Every row comes from one small tree of marks. Brackets hold a mark, then the marks that hang from it, in alphabetical order. Every link used is in the known rows. Which tree was each row made from?
In the rows, zero is written as 128.
Known rows
(A (C (K (L N))) G): [112 109 139  91 101 141  94 119 119 179 161 113 109 127 104 102  63 167
 141 125 175 121 130 105 188  89 117 133  99]
(L (K (C A)) (N R)): [150 117 127  62  91 143 121 105 114 209 156 128  92 127 112 106 128 130
 144 140 164 113 147  88 172 102 148 136 131]
(L (K (C A) (N R))): [146 110 123  87  90 134 132 112 142 197 142 137 110 127  97 105 137 136
 143 129 198 116 144 102 163  99 126 145 123]
(A (C (N (L K) R)) G U): [180 116 160  83 146 142  80  96  80 217 173 130 119 151 113  98  93 177
 156 106 186 127 125  98 163  50 127 128  95]
(C (A G U) K (N R)): [159 101 151  57  96 118 116 131 100 215 190 102 100 168 117  93  68 172
 130  88 184 151 108 115 159  74 117 133  86]
(A (C K)): [151 110 129 112 109 142 129 129  98 159 173 105 112 125 123 111  92 141
 128 112 154 139 149 111 139 109 125 130 105]
(G (A (C K) U)): [156 111 137 126 108 137  95 130  91 192 176  98 109 134 121 100  82 139
 132 101 161 142 117  91 137  93 115 148  82]
(R G (K C L N)): [ 57 105 117 123  73 144 108 107 184 158 121 137 139  91  76 121 113 186
 118 172 214  75 137 120 164 123  93 165 102]
(K C): [148 111 110 119 109 136 114 124 125 142 140 113 126 109 134 115 119 125
 131 134 147 125 138 108 148 108 129 141 120]
(L (K C) (N (R (G (A U))))): [142 124 140  98  91 152  64  92 106 228 158 131  94 123 105 108 134 140
 145 155 171  88 129  72 174  94 125 154 105]
(C (N K)): [153 122 120  94 112 140 126 118 102 182 153 110 132 140 138 101 130 142
 115 118 156 144 151 123 122 110 136 125 117]
(G (A (C K (N R)))): [154 114 140  98  95 134 102 129  99 212 172 110 108 148 110 103  84 152
 133 107 173 162 152  97 149  97 135 128  95]
(R (G (A U)) (K C L N)): [ 62 104 126 137  73 139  72 107 176 190 123 130 135 100  75 112 104 184
 122 157 221  79 106 100 164 106  83 182  81]
(L (K C) (N (R G))): [138 123 131  84  91 156 101  92 112 198 155 137  98 115 106 118 144 140
 140 168 164  83 161  91 177 113 136 138 129]
(K (N (C A) R)): [169 121 129 104 107 132 109 108 120 199 152 131 137 140 102 102 115 149
 142 121 200 150 160 123 114  92 135 128 115]
(R G K): [113 123 129 112  93 153 114 106 104 165 160 111 118 106 121 123 109 158
 108 166 163  94 147 120 120 142 126 138 109]
(N (L K) R): [178 137 136 102 127 154 108  98  89 175 158 138 123 130 134 113 127 144
 140 142 154 124 158 111 118  94 167 122 127]
(G (A (C N) U)): [147 115 131 108 117 129  71 129  95 211 149  91 118 135 122  98 104 142
 127 105 165 147 107  88 138  98 115 149  90]
(K L (N (C (A G)) R)): [135 117 137 108 107 128  84 104 142 196 145 143 142 144  83  92  97 178
 156 124 220 137 147 127 145  67 120 130 101]
(N (C (A U) (K L)) (R G)): [127 117 154  99  84 134  97 113 125 198 194 134 122 137  75  97 113 197
 135 121 195 118 144 126 131  76 113 137  87]
(A C): [156 121 123 117 128 140 106 119  93 156 153 104 121 117 131 110 113 130
 134 124 151 136 147 107 132 111 131 131 114]
(G (A (C (K L) (N R)) U)): [122 113 147 102 100 127  82 125 123 208 164 117 109 147  92  93  88 180
 136  99 186 151 121  96 154  74 119 152  81]
(T U): [145 122  97 110 135 136 106 123  95 148 142  96 110 122 136 112 132 122
 125 134 137 138 152 114 122 121 160 169 120]
(A (C (N L)) G U): [167 108 147  92 142 132  66 116  93 195 160 107 141 142 126 100  76 178
 141 101 179 141 103 109 161  63 109 131  87]
(L (K (C (A U))) (N (R G))): [140 115 141  61  85 142  96  96 112 225 171 128  89 126  99 108 140 153
 142 146 179  87 128  87 180  98 119 149 112]

Which tree is each row?
[153  97 128  98 112 121  97 125 118 178 161 102 119 131 123  97  92 144
 143 106 172 124  97 104 177  73 102 145  92]
(K (C (A G U)))
[136 117 123 130  85 134  70 106 145 194 132 138 129 120 100 116 130 147
 141 157 206 116 151  99 169 109 114 148 100]
(K C (N (R (G A))))
[172 123 131 108 122 151 111  99 113 167 153 148 128 120 120 114 125 145
 149 140 160 117 159 102 149  78 154 129 123]
(N (L (K C)) R)
[ 86 125 142 120  86 158  50  92 119 223 154 122 130 111  82 106  93 183
 125 164 185  85 126 101 122 103 116 157  88]
(R (G (A U)) (K (L (N C))))
[142 105 126 114 103 137 129 128 123 169 153 113 121 125 107 111  91 145
 128 115 189 133 143 114 145 113 109 141 105]
(A (C (K N)))
[142 123 139 129 113 139  53 112  89 199 162 102 118 120 114 105 122 146
 133 134 170 117 123  90 143 107 106 148  84]
(R (G (A C U)))
[156 104 139  95 133 128  85 121  92 192 160  96 118 142 125  97  84 157
 136  99 171 137 105 103 161  76 102 140  89]
(A (C N) G U)
[160 111 132  67  97 124 100 124 133 195 150 126 139 137 116 109 109 171
 137 119 179 150 137 114 163  81 141 126 111]
(K (C A (N L R)))
[146 117 138  59  97 136  96 125  97 219 159 108 124 145 118 101 105 166
 126 123 174 120 111 114 155  91 131 115 110]
(C (A G) (N (L K)))
[171 110 138 106 124 131  87 117  90 198 177 106 131 143 118  91  90 148
 143 104 172 136 114 117 125  67 114 129  92]
(N (C (A G U)))
[150 114 160  55  80 125  94 126 107 221 190 115 121 153 105 108 101 203
 117 118 190 135 120 124 147  89 122 131  90]
(C (A U) K (N L (R G)))
[190 120 144 104 125 131  84 102 116 209 157 139 155 147 105 100 103 175
 149 108 210 150 136 125 108  62 130 136  99]
(K (N (C (A U)) L R))
[116 126 143  96 110 142  94  93 126 195 163 142 132 136  90  97 142 191
 140 134 195 126 180 121 162  90 119 126 101]
(A (C (N (K L) (R G))))
[163 112 127  94 103 126 101 113 150 183 137 140 147 129 110 112 108 164
 146 128 207 141 143 116 162  82 131 137 112]
(K (C A) (N L R))
[ 82 120 143 132  98 146  62 102 120 194 158 116 121 107  85 105  97 182
 127 153 187  91 121  96 142 108 103 162  75]
(R (G (A C U)) (K L))
[154 112 146  60 109 132  88 123  94 226 167 103 122 150 121  97 101 172
 127 111 177 116  86 108 149  75 120 131  99]
(C (A G U) (N (L K)))
[155 110 135  62  97 141 106 102 110 217 163 128  92 137 109 101 103 136
 156 134 173 109 137  88 195  84 138 129 119]
(L (K (C (A G))) (N R))
[176 115 141  85 115 138 104 105 113 196 168 137 120 132 112 104 121 158
 150 118 173 118 125  99 152  63 137 140 108]
(N (L (K (C (A U)))) R)
[167 132 145  81 100 151  97  82  92 234 187 140 130 143 100  98 132 161
 144 141 185 127 192 122 132  92 143 109 112]
(L (N (C A) K (R G)))
[139  93 127  91 100 130 110 118 136 205 147 119 113 130  99  97 110 142
 142 114 205  96  93  98 182  77  88 156 100]
(L (K (C (A G U)) N))
